Each row was made from one small tree. Brackets hold a mark, then the marks that hang from it, in the order of their numbers. Every link used is in the known rows. Write each row's tree.
Known rows
{z_766 {z_81 z_291 z_990}}: [-0.358 0.315 -1.453 -2.159 -0.236 -2.515 -1.884 -3.042 -2.552 0.622 1.386 0.823 0.472 -1.160 3.195 0.834 0.558 -2.084 1.670]
{z_766 {z_81 z_291 {z_990 {z_338 {z_568 z_410}}}}}: [-0.961 -0.663 -2.853 -1.638 0.474 -2.161 -2.124 -1.915 -2.053 -0.122 1.206 2.171 0.599 -1.531 3.985 2.255 0.237 -1.344 1.081]
{z_291 {z_81 {z_990 {z_338 z_568}}}}: [0.230 0.560 -1.912 -0.154 -0.037 -0.798 -1.397 -2.011 -2.132 -0.213 0.787 0.116 -0.269 -0.697 -0.742 2.108 0.276 -3.023 0.478]
{z_568 {z_338 z_990} {z_410 z_766}}: [-1.120 -1.608 -1.112 -1.147 0.377 -2.454 -0.139 -1.438 -2.459 1.159 -0.100 -0.242 -0.674 -1.615 0.057 2.445 1.517 -1.937 2.704]
{z_990 {z_81 z_291} z_338}: [-0.483 0.092 -1.244 -0.233 -0.598 -1.806 -1.129 -1.589 -2.257 -0.793 1.410 -0.212 1.583 -1.127 0.739 0.870 2.145 -2.754 0.346]
{z_766 z_81}: [-0.656 -0.384 -1.650 -1.458 -0.590 -2.625 -0.960 -3.332 -2.295 0.511 1.471 -0.875 0.103 -1.654 0.067 0.797 0.266 -2.094 1.841]
{z_568 {z_338 z_990} z_410}: [-0.541 -0.721 -1.584 -1.305 0.099 -2.631 0.197 -2.256 -2.630 1.265 0.114 -0.476 -0.894 -1.366 -0.769 1.805 1.304 -1.141 2.200]
{z_410 z_568 {z_766 {z_81 z_291 z_990}}}: [-1.897 -0.724 -0.378 -1.933 0.340 -2.067 -2.516 -0.796 -2.096 0.341 0.445 1.683 1.351 -1.581 5.150 2.236 0.411 -2.706 2.742]
{z_410 z_568}: [-0.724 0.739 -0.147 -1.139 -0.288 -1.676 -0.443 -1.617 -2.248 0.533 0.347 -0.368 0.564 -1.212 0.347 1.314 1.267 -2.597 2.457]
{z_568 z_410}: [-0.998 0.537 -1.819 -2.045 -0.072 -2.193 0.365 -2.142 -2.322 0.568 1.526 -0.610 0.143 -1.393 -0.112 0.970 0.966 -1.929 1.945]
{z_766 {z_81 z_291 {z_990 z_338}}}: [-0.141 0.543 -2.404 -1.109 -0.149 -2.461 -2.958 -2.293 -2.181 -0.159 1.089 1.220 0.901 -1.762 4.232 1.357 0.673 -2.066 0.943]
{z_81 z_291 {z_990 z_338}}: [0.512 2.096 -1.405 -1.052 -0.145 -1.842 -2.234 -2.024 -2.474 -0.027 0.745 1.344 0.521 -1.243 3.259 1.104 1.920 -2.651 0.996]
{z_990 {z_81 z_291}}: [-0.535 -0.359 -0.254 -1.413 -0.772 -1.839 0.021 -2.425 -2.634 -0.067 1.715 -0.563 1.225 -0.522 -0.230 0.412 2.080 -2.784 1.023]
{z_338 {z_568 z_410} {z_990 {z_81 z_291}}}: [-1.267 -2.260 -0.651 -2.103 0.154 -2.053 1.418 -2.540 -2.792 0.388 1.087 0.332 0.612 -0.451 -0.950 2.319 1.722 -1.573 0.993]
{z_291 z_81}: [-0.484 -0.292 -1.432 -1.084 -0.617 -1.806 -0.111 -2.107 -2.159 -0.029 1.420 -1.621 0.577 -0.543 -1.887 0.702 -0.068 -2.792 0.737]
{z_410 z_766}: [-0.584 0.141 -0.101 -1.061 -0.324 -1.833 -0.610 -2.306 -2.365 0.506 0.861 -0.440 -0.041 -1.351 -0.135 1.175 1.625 -3.513 2.532]
{z_410 {z_568 z_338}}: [-0.266 0.273 -0.207 -0.090 -0.371 -1.473 -1.016 -1.322 -2.235 0.820 -0.361 -0.242 -0.074 -1.037 0.190 1.186 1.748 -2.410 2.851]
{z_990 {z_81 z_291} {z_338 {z_568 {z_410 z_766}}}}: [-1.806 -1.822 -1.057 -0.454 0.297 -1.399 -0.552 -0.560 -2.049 -0.835 1.205 0.911 1.637 -1.127 1.322 2.394 1.873 -2.789 0.957]
{z_338 z_990}: [0.124 0.067 -0.688 -1.419 -0.340 -2.497 0.388 -3.528 -2.823 1.035 0.388 -0.563 -0.539 -1.230 -1.192 1.562 1.348 -2.252 1.820]
{z_338 {z_568 z_410} {z_990 z_81}}: [-1.413 -1.623 -0.945 -1.707 0.195 -1.805 1.782 -2.843 -2.736 0.749 1.012 -0.615 -0.390 -0.852 -2.868 2.559 1.342 -1.742 1.578]

Which tree is each row?
[-1.619 -0.894 -2.380 -0.771 0.828 -0.902 -1.312 -0.253 -1.745 -0.414 0.843 0.606 0.172 -1.148 0.850 3.032 -0.061 -2.812 0.876] | {z_291 {z_81 {z_990 {z_338 {z_568 {z_410 z_766}}}}}}
[-1.327 -0.544 -2.037 -0.381 0.029 -1.244 0.210 -1.676 -2.172 -0.384 1.470 -0.353 0.320 -1.373 -1.365 1.962 1.669 -2.201 1.035] | {z_990 z_81 {z_338 {z_568 z_410}}}
[-1.928 -2.911 -0.449 -1.114 0.239 -2.338 -0.024 -0.638 -2.537 0.420 0.545 -0.107 0.677 -1.045 0.651 2.281 2.176 -1.891 1.751] | {z_568 {z_338 {z_990 {z_81 z_291}}} {z_410 z_766}}
[-1.221 -1.863 -0.544 -1.808 0.536 -2.000 0.806 -2.437 -2.548 0.983 0.112 0.518 -0.670 -1.370 -0.630 3.198 1.078 -2.356 2.547] | {z_338 {z_568 {z_410 z_766}} z_990}
[-1.778 -2.904 -2.242 -0.938 0.409 -2.386 -1.904 -1.134 -1.726 -0.589 0.945 1.514 1.540 -1.867 3.601 2.573 0.227 -2.055 1.324] | {z_990 {z_338 {z_568 {z_410 {z_766 {z_81 z_291}}}}}}
[-1.860 -2.330 -2.536 -0.490 0.420 -2.139 -1.537 -1.583 -1.700 -0.275 0.986 0.536 0.428 -2.261 1.702 2.763 -0.058 -2.205 1.852] | {z_990 {z_338 {z_568 {z_410 {z_766 z_81}}}}}
[-0.024 -0.828 -0.684 0.048 -0.593 -1.226 -0.791 -2.248 -2.391 -0.685 1.064 0.491 1.060 -0.700 -0.141 1.402 2.374 -3.032 0.432] | {z_990 {z_81 z_291} {z_338 z_568}}
[-0.504 -1.122 -1.243 -0.698 0.214 -1.751 -3.031 -2.163 -2.089 -0.102 0.512 2.248 0.528 -1.574 3.981 2.519 0.873 -2.924 1.716] | {z_410 {z_766 {z_81 z_291 {z_990 {z_338 z_568}}}}}
[-0.172 -1.896 0.285 -1.314 -0.402 -1.821 0.837 -3.561 -2.959 0.477 0.569 0.297 0.412 -0.302 -1.565 1.968 2.095 -2.553 0.904] | {z_338 z_568 {z_990 {z_81 z_291}}}
[0.673 2.103 -1.111 -0.449 -0.113 -0.974 -1.486 -3.015 -2.446 0.473 0.369 1.154 -1.056 -1.194 0.366 1.881 1.785 -2.953 1.622] | {z_81 {z_990 {z_338 z_568}}}
[-0.926 0.257 -1.304 -1.363 0.733 -1.375 -1.740 -0.933 -2.147 -0.047 0.601 2.467 0.506 -1.364 3.743 2.652 1.582 -2.746 1.711] | {z_81 z_291 {z_990 {z_338 {z_568 {z_410 z_766}}}}}
[-0.903 -1.940 0.489 -0.364 -0.257 -2.000 -0.398 -0.843 -2.628 0.531 -0.396 0.028 0.921 -0.562 0.372 2.067 2.358 -1.906 1.791] | {z_410 {z_568 {z_338 {z_990 {z_81 z_291}}}}}
[-0.106 -1.563 -0.154 -0.661 -0.577 -2.171 -0.130 -2.506 -2.930 0.599 0.369 -0.435 0.192 -0.507 -0.854 1.299 2.532 -2.068 1.290] | {z_568 {z_338 {z_990 {z_81 z_291}}}}
[-0.526 -1.025 -0.139 -1.583 -0.512 -2.414 0.529 -2.727 -2.947 0.338 0.940 -0.475 0.860 -0.690 -0.663 1.448 2.068 -2.390 0.759] | {z_338 {z_990 {z_81 z_291}}}
[-1.200 -0.960 -1.731 -0.626 -0.027 -1.423 -0.236 -1.295 -2.137 -0.732 1.487 0.651 1.403 -0.929 0.703 1.672 1.803 -2.079 0.320] | {z_990 {z_81 z_291} {z_338 {z_568 z_410}}}
[-1.901 -0.889 -2.372 -1.477 0.490 -2.230 -2.036 -1.086 -2.097 0.994 0.915 0.290 -0.680 -1.953 2.491 2.041 0.478 -1.764 3.167] | {z_568 z_338 {z_410 {z_766 {z_81 z_990}}}}
[0.213 -0.092 -1.818 -0.931 -0.133 -1.888 -2.628 -3.019 -2.226 -0.014 0.762 2.028 0.318 -1.302 3.229 1.885 0.712 -2.224 1.148] | {z_766 {z_81 z_291 {z_990 {z_338 z_568}}}}
[-1.230 -2.085 -1.112 -1.403 0.001 -2.495 0.472 -1.450 -2.731 0.586 0.783 -0.434 0.589 -0.702 -0.156 1.638 2.073 -1.121 1.131] | {z_568 {z_338 {z_990 {z_81 z_291}}} z_410}
[-1.346 -1.242 -1.550 -1.034 0.012 -2.221 0.803 -1.765 -2.699 0.875 0.842 -1.333 -0.556 -1.131 -2.178 1.892 1.742 -1.176 1.872] | {z_568 {z_338 {z_990 z_81}} z_410}
[-1.949 -2.193 -2.194 -1.066 0.162 -2.472 -1.464 -1.120 -1.966 0.561 0.970 -0.579 0.033 -1.966 1.372 1.610 0.320 -1.739 2.783] | {z_568 z_338 {z_410 {z_766 z_81}}}
[-1.764 -1.639 -1.814 -1.924 0.408 -2.488 -2.374 -0.831 -2.115 0.649 0.997 1.252 0.374 -1.557 4.502 1.822 0.637 -1.644 2.598] | {z_568 z_338 {z_410 {z_766 {z_81 z_291 z_990}}}}
[-1.156 -0.703 -1.588 -0.574 0.420 -1.504 -0.820 -1.311 -1.991 -0.135 0.552 0.840 0.127 -1.695 0.719 2.535 1.298 -2.855 1.938] | {z_990 {z_338 {z_568 {z_410 z_766}}}}
[-2.110 -0.771 -2.813 -1.653 0.673 -2.558 -2.863 -0.446 -1.838 -0.356 1.398 1.617 1.391 -2.251 5.684 2.221 0.131 -1.839 1.597] | {z_568 {z_410 {z_766 {z_81 z_291 {z_990 z_338}}}}}
